(in the rows, 128 means zero)
Known rows, with every way that one mark hangs from another:
{zedem kego}: [126 114 112 128 154 148 104 143 145 143 179 169 119 121 147 100 106  86
 110  95 119]
{kego zedem {zite neded}}: [146 118 111 134 148  92 132 157 184 165 182 161  95 130 140 100  88  72
  85 142 163]
{zite neded}: [121 115 141 142 162 122 126 139 159 149 176 164 120 120 147 101 101  76
 109  99 135]
{kego {zite {vovak gutu}}}: [145 104 110 133 139 155 111 145 147 117 178 189  88 139 137 104 121 153
 101 118 168]
{gutu {vovak zedem}}: [111 110 148 123 177 160 101 139 149 146 173 163 102 120 132  94 128 102
 110 107 163]
{vovak gutu pumo zedem zite}: [162 108 185 162 157 157  86 108 156 132 186 165  32  62 155 108 160 132
 121 101 212]
{kego zite}: [136 108 123 127 148 118 116 149 152 135 178 166  97 136 146 107 105 121
  99 121 155]
{zite kego neded {vovak gutu zedem}}: [125 114 117 142 155 183 114 128 139 126 179 179  66 115 133  90 133 136
 107  86 153]
{vovak pumo {zite neded}}: [141 112 172 150 154 117 105 130 173 138 179 138  97  79 166 113 121  93
 136 122 171]
{gutu {vovak {zite neded}}}: [116 105 151 141 168 153  91 149 170 145 174 146 109 118 151 107 118  89
 127 120 144]
{vovak gutu pumo {zite neded}}: [159 110 177 173 152 142  99 121 166 132 181 169  67  77 167 112 143 109
 134 108 189]
{zite kego neded vovak}: [109 116 100 132 150 153 127 145 147 119 172 162 117 135 137  91 109 128
 116  98 117]
{zite kego {vovak gutu}}: [124 113  94 150 144 177 117 137 134  96 173 194  91 143 130  89 141 178
 112  80 127]
{zite {kego zedem} neded}: [121 126 104 148 156 108 138 148 169 150 177 159 101 131 138  88 103  85
 100 104 119]
{vovak gutu pumo zite}: [160 109 169 174 149 145  95 120 159 117 181 175  65  85 161 110 154 139
 132 102 185]
{zite {vovak gutu pumo zedem}}: [144 112 144 139 153 170 112 117 140 114 177 190  83  95 130  93 148 151
 114  98 198]
{gutu {vovak pumo zedem {zite neded}}}: [128 108 181 130 173 154  88 132 165 152 176 136  85  80 153 104 135  85
 133 131 195]
{gutu {vovak pumo {zedem kego} zite}}: [131 107 162 121 168 171  75 134 156 148 178 140  83  80 153 103 137  92
 134 128 184]
{vovak gutu {zedem kego} {zite neded}}: [153 105 157 155 160 183  68 120 160 162 192 159  31  73 160 112 132  80
 110  94 168]
{zite {kego zedem} neded {vovak gutu}}: [132 122  88 156 146 153 132 144 163 127 177 188  91 135 127  85 122 125
 103  99 135]
{zedem kego {vovak pumo}}: [134 103 134 113 165 144 115 145 148 131 172 161 130 101 154  88 123  89
 128 121 141]

Rows:
[154 108 139 160 159 118 121 141 188 131 179 169  89 104 141  89 138 112
 109 125 164] => {kego {zedem {vovak gutu pumo zite}}}
[142 114 141 148 150 157 125 128 150 121 174 191 112 104 141  97 131 117
 125 106 181] => {zite neded {vovak gutu pumo}}
[143 112 131 147 145 162 120 127 144 103 173 199 111 113 134  95 144 155
 122  98 177] => {zite {vovak gutu pumo}}
[141 108 132 177 148 162  91 131 154 114 183 173  47 118 155 107 147 157
 118  83 133] => {vovak gutu {zite kego}}
[121 105 152 124 173 178  73 142 163 164 180 136  81  95 152 106 119  67
 122 121 157] => {gutu {vovak {zedem kego} {zite neded}}}
[156 104 110 140 153 115 128 158 178 141 180 181  81 137 135  90 118 114
  85 139 166] => {kego {zedem {vovak gutu}} zite}
[147 112 131 130 150 186 102 120 136 122 179 189  84  90 134  93 145 133
 116  99 190] => {zite {vovak gutu pumo {zedem kego}}}
[146 105 128 127 148 159 108 138 150 140 182 176  68 117 140 105 115 119
  97 123 189] => {kego {zite neded {vovak gutu zedem}}}
[143 101 156 146 167 141 127 133 149 114 171 188 105 108 147  87 148 130
 122 108 168] => {zedem {vovak gutu pumo}}
[128 107 175 130 171 156  85 132 161 140 175 141  84  86 149 103 143 110
 132 126 192] => {gutu {vovak pumo zedem zite}}
[153 108 131 131 141 144 119 141 149 128 177 182  92 115 148 105 119 124
 115 132 196] => {kego {zite neded {vovak gutu pumo}}}
[142 108 120 116 139 132 119 146 150 117 175 167 110 125 141 104 115 145
 113 135 180] => {kego {zite {vovak pumo}}}
[135 115 156 150 151 121 107 133 163 129 178 134  84  87 168 107 126 112
 138 116 155] => {vovak pumo {zite kego neded}}
[147 104 120 126 145 163 105 137 144 125 181 182  67 125 134 103 126 150
  95 117 185] => {kego {zite {vovak gutu zedem}}}
[144 107 114 125 158  96 135 164 189 158 179 156 102 131 141  92  93  74
  88 154 157] => {kego {zedem vovak} {zite neded}}
[153 115 172 151 162 150 112 109 138 134 180 190  59  79 142  95 156 125
 112  92 212] => {vovak gutu pumo zedem}
[124 113 152 112 172 166  97 135 142 150 173 160 105  94 142  93 135  85
 126 121 185] => {gutu {vovak pumo {zedem kego}}}
[157 115 157 140 159 168  98 112 133 144 183 189  58  73 148  96 150 103
 115  94 202] => {vovak gutu pumo {zedem kego}}
[135  97 163 136 164 126 111 140 170 117 174 142 108  96 157  97 133 123
 131 126 153] => {zedem {vovak pumo zite}}
